Each row comes from the steps of one path. Every step used is in the known rows, and no mark comes twice. Write the path behind each row, first mark first.
Known rows
L/Y/A/C/R: [  8   4  -9  -5   8  13 -31   3  -4   1 -14  -7  14  -4   1 -13  -2  13
  -8  -9   5  -3  -3  -5  15 -13   9  -6   8 -15   6  -4  -6  16   6 -21
  -2   9 -15 -26  -4   8  -6   2   8  -6 -13 -14  -5]
G/L/N/R/Y: [  9  16   4 -17 -11   9 -17  13   8  -7 -10  -2   3   1  -9 -19   0   9
   2  -3   9   2  -9   1  19  -8  24  13   5  -5   1  19  -1 -16  -6  -9
   9  12  -9  -7 -13   1 -20  -3  16   2  -7 -11 -11]
C/L/Y: [ -4   0   0  -6  -4   8 -14   2   7 -11 -15  -8   0 -10  -3  -1  -1  17
  15  -2  -5   7   1   3  15  -1  25  -1  11  -1   0  -5  -6  -5   6 -10
   1 -15 -14 -13  -2   4  -5   5   4   4   3   0   1]
A/C/L: [  6   7  -8 -14  -2   4 -18  11   5  -6 -15  -8   1 -16  -7  -8   2  16
   2   2  -5   6   7  -1  19  -8  26  -5   7  -5  -5   1  -2  -7  -6 -15
  -5   6 -16 -14 -13  -2 -12   6   4   1   3   1   8]
R/Y: [  6   4   5 -11  -8  12 -12   5  12  -9  -4  -6   4  -1 -13 -18  -1  10
  -4  -3   6   5  -4   0  20  -6  21   5   6   1   0   6   3  -6   2  -5
   8   4 -12  -7  -9  -6 -18   0   5   4   3 -12   5]
G/L/Y/A/C/R/J: [  6  19 -24 -14  12   5 -28  -3 -10   4 -20  -7  16  -1  -1 -13  -3  21
  31  -4   5   0   0  -3  17 -12   6  -8   8  -9   7   8  -7   5   9 -22
   9   1 -10 -33 -13  15 -16  -1  16  -5 -12  -1  -8]
N/L/C: [ 15  -2  -9   6 -11  -1 -23   0   8  -5  -5  -3   7  -1 -15 -10   9  -5
   6  -6 -12   5  -7  -3  23  -7  31   2   8  -7  -3   3  -1   8  -1 -20
  -2  23 -10   3  -4   1  -8   2   6   3   1   0   3]
N/R: [  0   3   0   2 -14   9 -16   9   4  -8  -7  -3   5   3 -14 -13   7  -2
  -7  -2  -2   5 -15  -4  18  -7  25  10   6  -6  -2  -2  -1  -5  -8 -10
  -7  10 -16  -2 -13   4 -15   3   6   2   6 -13  -2]
A/C: [ 10   4  -7  -3  -3   2 -19   5  -1  -1 -10  -7   8  -2 -12 -13   4   7
 -16  -1  -2   8   0  -3  19 -11  20  -1   7  -3  -4   3   0   0  -6 -14
  -3  17 -14 -11 -12  -4  -9   5   4  -1  -2  -3   5]
C/R: [ -4   4  -2  -9  -9   8 -18   1   3  -6  -4 -12  12   0  -5  -5   4   0
  -1  -4  -7   3   0  -1  21 -11  16  -3   7  -3   3  -2  -1   2   1  -7
  -3  11 -15  -8  -6   5 -16   5   8   4  -3 -18   3]
G/L/Y/A: [  4   6 -12   3   1   5 -24  -5  -2  -2 -11  -7  12  -4  -2 -11  -3  18
  20  -6   4   7 -12  -2  18  -2  16   0   9  -6   4   7  -6   0   6  -6
   0  -1  -2 -16   2   7  -7   2   6   3  -6   3 -12]
C/A: [  1  -2  -4 -15  -7   4 -11   5   0  -7  -1 -10   7  -2 -10   0   1   2
   2  -3   1  13  -7  -2  18  -7  20   7   5   2   1   4   0  -7   0   3
  -1  11  -8  -8  -9  -1   0   2   6   3  -1  -8   2]
L/C/A: [ 10  -3  -8 -15  -5   4 -17   5   6  -6  -3  -7   4   0  -8  -4   4   1
   3  -5  -4  13  -8  -4  19  -8  22   1   7  -6   1  -1  -1   2  -5  -6
   0  22  -5  -9 -11  -5   6   0   7   1  -3  -9   8]
G/L: [  1   8 -10  -5 -11  -4 -17  -2   1  -5  -8 -11  10  -3  -8  -8   3   8
  16   0  -3   9  -4   1  25  -6  21   1   8  -1  -1  12  -2  -9  -2  -1
   0   7  -4  -7  -6   2 -16   5   7   8  -1   1  -1]
R/J: [  0   8 -10  -6  -5   4  -9   1  -1  -4  -5  -6   8   5 -18 -11   2   9
  14   0 -10  14  -2  -2  16  -9  18   4   5   1  -1   2  -1  -9   0 -11
   5   5 -13  -8 -17   4 -11   1   5   0   7   0   2]
G/L/Y: [  2   3  -7   2  -5  -1 -16  -7   1  -5 -14 -10  10   0  -2  -5  -1  11
  20  -2   3   8  -4   2  21  -2  20  -1  11   1   0   8  -6  -6   5  -4
   6  -5  -4 -14   1   4  -7   4   9   5  -7   3  -7]
L/Y/A/C/R/J: [  7  11 -16 -12  13  13 -25   1  -7   3 -16  -5  13   2  -5 -14  -2  17
   7  -6   1   1   0  -5  13 -14   5  -5   7 -11   7  -2  -5   8  10 -28
   6   5 -17 -30 -14  12 -10  -2  11 -10  -9  -7  -5]
C/L/Y/A: [  0   2  -6  -5   3  13 -21   4   7  -8 -11  -5   4 -14  -5  -8  -3  24
  14  -6  -2   5  -6  -2  12  -3  21  -1   8  -8   3  -4  -5  -1   7 -13
  -5  -9 -10 -15   1   7  -3   2   2   2   3   0  -5]
L/C/R: [  4   3  -7 -10  -7   7 -24   2   7  -5  -7  -9   9   3  -3  -9   7  -2
   0  -5  -9   4  -3  -2  23 -11  20  -7   9 -12   3  -8  -2  11  -3 -15
  -2  23 -12  -8  -8   1  -9   4   8   0  -5 -19   8]
R/C: [  0  -3  -2   2  -9   0 -13   0   7 -10  -7 -11   3   1 -10  -9   3   6
 -16  -3  -9   9   0   0  22 -12  21   7   7  -8   0  -1   3  -7  -3  -3
   2   9 -11  -7   4   0 -13   9   9   5  10  -1  12]
L/C/R/Y/A: [ 10  10  -4 -20   0  20 -30   7  15  -4  -4  -4   8  -3  -6 -22   0  12
   0  -9   3  -4 -10  -5  20 -12  15  -4   5 -15   8  -2   2  14   3 -19
   2  20  -9 -14 -10  -1 -19  -2   9  -1  -4 -25   7]
Y/L/C/R: [  5   1 -13 -12 -14   7 -27  -2  10  -6 -10  -7   5   5  -3  -7  10  -1
  -6  -2 -14   0  -7  -3  30 -12  24 -10   9 -19   4 -12   0   8  -9 -14
  -7  20 -12  -7 -10   7 -15   7  11   4 -12 -14   5]
L/N/R/Y: [  9   8  12 -13 -10  19 -16  17   8  -9  -7   1   2   6 -14 -20   2   6
 -24  -5   4   3 -10   0  12  -8  25  15   3  -6   1   8   0 -11  -6 -15
   6  15 -15  -3 -14  -1 -11  -3  11  -2  -5 -19  -6]
A/C/R/Y/L/G: [  3   5  -5 -21  -3  14 -16   1  16  -5 -16  -3   5   0  -8 -22   5   5
 -24  -2  14  -4   1   4  29 -11  19  -2   8 -23   5   5   2   9  -3 -19
   7  14 -14 -16 -13   0 -38   8  15   3 -22 -22   2]

Which path is each row?
[  9   2  -4  -9 -13   7 -18   3   0  -5  -6  -5   4   5 -14  -5   7   6
 -25  -3 -15  11  -5   0  21 -11  26   3   5 -12   0   0  -1  -9 -10  -8
  -5  16  -9  -2  -6   6  -1   5   6   1 -15   0  -8] | Y/L/N
[  3  11  11 -24  -8  19 -13  22  14 -13 -10   1  -5  -8 -11 -16   0  15
  -7  -3   2   0  -3   2  11  -7  29  12   4  -5   2   7  -1 -15  -5 -14
   3   3 -18  -4 -14   0 -16  -2  12   0   0 -14  -3] | C/L/N/R/Y
[ 15  13  -8 -22   8   9 -27  17  -2  -1 -10  -2   4 -18 -10 -14  -1  25
 -17  -5  -7   6   4  -4  10 -13  21  -4   4 -14   0   6  -4  -4  -9 -23
  -9  17 -12 -15 -11   2   1   1   2  -5  -6   1  -4] | Y/A/C/L/N
[  5   1   6  -1 -10   6 -15  12   6 -10  -9  -4  -1   7 -10 -13   6   1
 -35  -6 -11   5  -6  -2  15 -15  24  14   5 -14   1   1   1 -11 -11 -12
   1  17 -16  -4   0   6  -7   5  15  -2   5  -6   0] | L/N/R/C
[ 18   9  -4 -10   5  15 -24  12   7  -1  -8  -2   8  -8 -13 -27  -2  20
 -17  -4  13   0  -7  -5  17 -11  16   2   4  -9   1   8   2   3  -2 -17
   2  15 -12 -17 -13  -7 -18  -1   4  -2  -2 -11   3] | R/Y/A/C
[  3   6   1 -19  -4   7 -14  10   4  -9  -6  -6   1 -12 -10  -4   1  15
  -4  -3 -15  11   7   3  13  -7  26   1   6  -5  -1   4  -4 -12  -6 -11
  -4   5 -11  -5  -7   2   0   3   4   1  -2  -1  -3] | C/L/N
[ 10  -6 -15 -16 -13   5 -21   0   8  -7  -7  -5  -1   1  -8  -2   7   3
  -7  -2  -7  11 -16  -4  26  -8  26   0   7 -14   2  -7   0   0  -9  -3
  -5  21  -4  -8 -13   1  -3   3  10   4 -10  -5   5] | Y/L/C/A
[  2   8   1 -18  -2  21 -24   8  10  -5  -2  -6  10  -5  -7 -19  -2  14
  -1  -7   9  -3  -6  -3  20 -10  12   1   3  -7   9   4   2   4   6  -7
   2   8 -11 -13  -6   2 -24  -1   8   3  -3 -25  -1] | C/R/Y/A
[ -2  -2  -5  -1   3  11 -21   2  13 -11 -14  -8  -1 -13   0  -7  -3  27
   1  -7  -6   4  -2  -2  16  -9  22   2   9 -14   5  -6  -1  -3   6  -9
   0 -12 -10 -19  12   8  -8   8   8   1  13   7   4] | R/C/L/Y/A
[ 14  -4 -10  -9  -9  -2 -20   3   5  -6  -1  -5   6  -4 -11  -1   7  -5
  10  -7  -6   9  -9  -3  22  -7  27   6   6  -5   0   4  -1   6   0  -9
   1  21  -6  -1  -7   1  -3  -2   8   4  -1  -4   3] | N/L/C/A
[ -8   2   1  -4 -13   8 -13  12  17 -16 -14  -6  -7  -9  -7  -9   5   9
  -6   0  -6   1  -4  -1  20  -9  29   9   7 -13   0  -4   2 -13  -9  -9
  -4  -2 -18  -7  -2   6 -24   9  13   6  20  -1  10] | N/R/C/L
[  0  -3  -2   6  -8  -3 -10  -4   7  -5  -3  -3  13  -1 -20 -14   8  -7
  -3  -6  -2   7  -3   4  22  -3  28  11   8 -10  -1   9  -3   8   3 -16
   1  13  -9   5   2   4 -20   7   5   6  -2  -7  -6] | N/L/G
[  4  13  -3 -10  -7   9 -11  13  -5  -5  -7   1   5  13 -21 -13   4   5
  -6  -2 -13  11  -8  -3   8 -12  21  14   3  -5   0   4  -3 -13  -8 -22
   3  16 -17  -3 -23   9  -3  -2  12  -6   1  -6 -10] | L/N/R/J
[ 11   2 -12   7   5   9 -34   0  -5   2 -12  -5  15  -7  -1  -9   1   6
   1 -12   3  -7  -1  -4  20 -10  15  -3   8 -10   5   1  -5  18  11 -25
  -1   9 -16 -21   2  13 -15   0  10  -4 -13  -9 -10] | N/L/Y/A/C/R
[ -6  10 -10 -14  -4   7 -13   1   0  -5  -5 -10  11   6 -12  -7   2   5
  17  -1 -10   7   3   0  19 -11  13   0   5  -1   4   0  -1  -2   5 -13
   5   6 -17 -13 -17   9 -18   1  10   1   2 -12   2] | C/R/J
[  8  12 -16  -7   7   7 -33  -2  -5   3 -17  -9  16  -6   6 -13  -2  16
  15  -6   8  -4  -2  -2  21 -10   9 -10  10 -11   6   7  -7   9   6 -16
   1   8  -9 -30  -2  10 -13   2  12  -2 -17  -9  -8] | G/L/Y/A/C/R
[ -3  -4  -7   0 -11   4 -12  -6  10  -7  -9  -3   6   3 -16 -14   9   1
 -18  -2  -4  10  -9   3  26  -5  26   3   8 -21   1  -2  -2   2  -7 -11
  -5  11  -8   0  -6   4 -20  12   7   9  -9  -8  -5] | Y/L/G
[  4  -1   5 -14  -8   7 -13  15   1 -11  -6  -5  -1   3  -8  -1   3   0
 -29  -6  -5   9  -8  -1  15 -13  21  18   4 -12   4   4   1 -13  -8  -2
   3  20 -12  -8  -3   5   0   2  19  -1   0  -8   0] | L/N/R/C/A
[ 14   0  -6 -13 -14  13 -21   3  22  -9 -11  -2  -3   3 -10 -18   6  10
 -11  -2   0   4 -12  -1  28  -9  28  -1   8 -14   1  -4   4  -1  -7 -12
   4  15  -9  -6 -11  -4 -19   3   8   4  -9  -8   8] | R/Y/L/C
[  5  14  -4  -7 -12   2 -20   9  -2  -5 -11  -3   8   3  -9 -11   5   4
   2  -2  -4   7  -9  -1  16  -9  24   9   5  -6   0  13  -5 -14 -10 -10
  -2  17  -9  -3 -11   7  -9   1  14   2  -8  -5 -13] | G/L/N/R
[  3   6  -4 -18  -9  -2 -15  11   0  -9 -10  -8   1   2  -3  -2   2   4
  -5  -4   0   9  -7   0  20 -13  20  16   5 -10   4  16  -1 -18  -9   4
   5  16  -5 -11  -2   7  -8   3  25   3  -2  -2  -4] | G/L/N/R/C/A
[ -1  -7  -2 -12  -6   1 -10   4   5 -11  -4 -12   2  -4  -6   1   2   4
 -12  -3  -1  13  -3   0  22 -11  18  10   6  -5   3   2   3  -8  -1   6
   4   8  -9 -12   3   0  -7   6  13   4   8  -2  12] | R/C/A
[  4  -1  -1   1 -18   9 -17   8   7 -12 -12  -2  -5   9 -12  -9   9   3
 -41  -4 -15   4 -11  -2  23 -17  28  12   5 -20   2  -5   3 -13 -18 -10
  -5  17 -15  -1  -1  12 -14   9  17   0  -5  -1  -4] | Y/L/N/R/C
[ 13   8 -17   0   6   1 -29  -1  -6   2 -18  -6  13  -6   0 -15  -2  21
   8  -5   8   4  -7  -4  19  -8  15  -4  10 -11   1  10  -7   2   1 -17
   1   6  -5 -24  -4   5  -7   1   8  -2 -12   5  -8] | G/L/Y/A/C
[  3  13 -15 -16   2   5 -17   3  -5   0 -12  -8  10   3 -10 -12   2   7
  10   1  -7   4   9  -2  19 -15  11  -5   5  -5   2   2  -2  -2   1 -21
   6  12 -20 -20 -22   6 -19   2  12  -5  -4 -10   4] | A/C/R/J
[  8   9 -11 -13   5  10 -25  12   3  -2 -13  -4   4 -21  -8 -15   0  23
  -1  -1  -4   3  -2  -6  16 -10  22  -5   5 -11  -1   2  -1   0  -6 -17
 -11   9 -13 -15 -10   2 -13   4   1   1   4   0   2] | Y/A/C/L
[ -1   9   5 -15  -9  12 -16  17   4 -11 -10  -2  -1  -6 -11  -7   4   9
  -6  -2 -10   5  -3   0  10  -7  30   7   5  -8  -1   2  -4 -13 -11 -16
  -8   9 -17  -1 -12   7  -4   3   9   0   1  -8  -7] | C/L/N/R
[ -6   2   2 -17 -11  16 -12  -2  21  -9  -9  -4   5   0 -10 -18   5   3
 -12  -3   9  -2  -5   5  30  -7  20   2   7 -20   8   2   1   7   2 -10
   7   8 -13  -8  -6   3 -39   8  15   9 -17 -25  -1] | C/R/Y/L/G
[  9  10   0 -14  -3   9 -21  21  -1  -6 -17   1  -2  -9 -11 -11   4  13
 -15  -1  -6   2   0  -2  11 -11  28   4   6 -11  -3   4  -4 -12 -14 -25
  -7  15 -20  -9 -18   3  -5   3  10  -4  -4  -6  -4] | A/C/L/N/R
[  7   9 -11 -11   4  12 -29   7  -3   1  -8  -8  14  -7  -5 -17   2  10
  -7  -5  -1  -2  -2  -7  19 -15  11  -7   5 -14   5   0  -1  11  -3 -18
  -8  22 -14 -18 -10   5 -16   3   6  -3  -7 -16   0] | Y/A/C/R
[ 21  12   3 -13   4  19 -27  23   1   0 -11   5   5  -2 -15 -31   0  15
 -31  -7  11  -2 -12  -6   9 -15  18  11   3 -15   2  10   1  -3 -10 -26
   0  23 -17 -12 -17  -2 -12  -5  11  -9  -9 -18 -10] | L/N/R/Y/A/C
[ 21  20  -6 -17   1  13 -29  19   2   1 -14   3   8  -5  -9 -30  -2  19
 -12  -5  17  -3 -12  -5  15 -14  18   8   3 -13   2  21  -2  -7 -10 -20
   4  23 -10 -16 -17   2 -20  -5  15  -5 -12 -11 -15] | G/L/N/R/Y/A/C
[  4  -4  -2 -14 -16   7 -14  12   5 -12  -9  -4  -6   5  -9   0   7   1
 -34  -4  -6   7 -13  -2  22 -15  25  17   4 -19   4  -2   3 -15 -14   0
  -2  15 -10  -8  -3  12  -7   5  21   2  -8  -5  -4] | Y/L/N/R/C/A
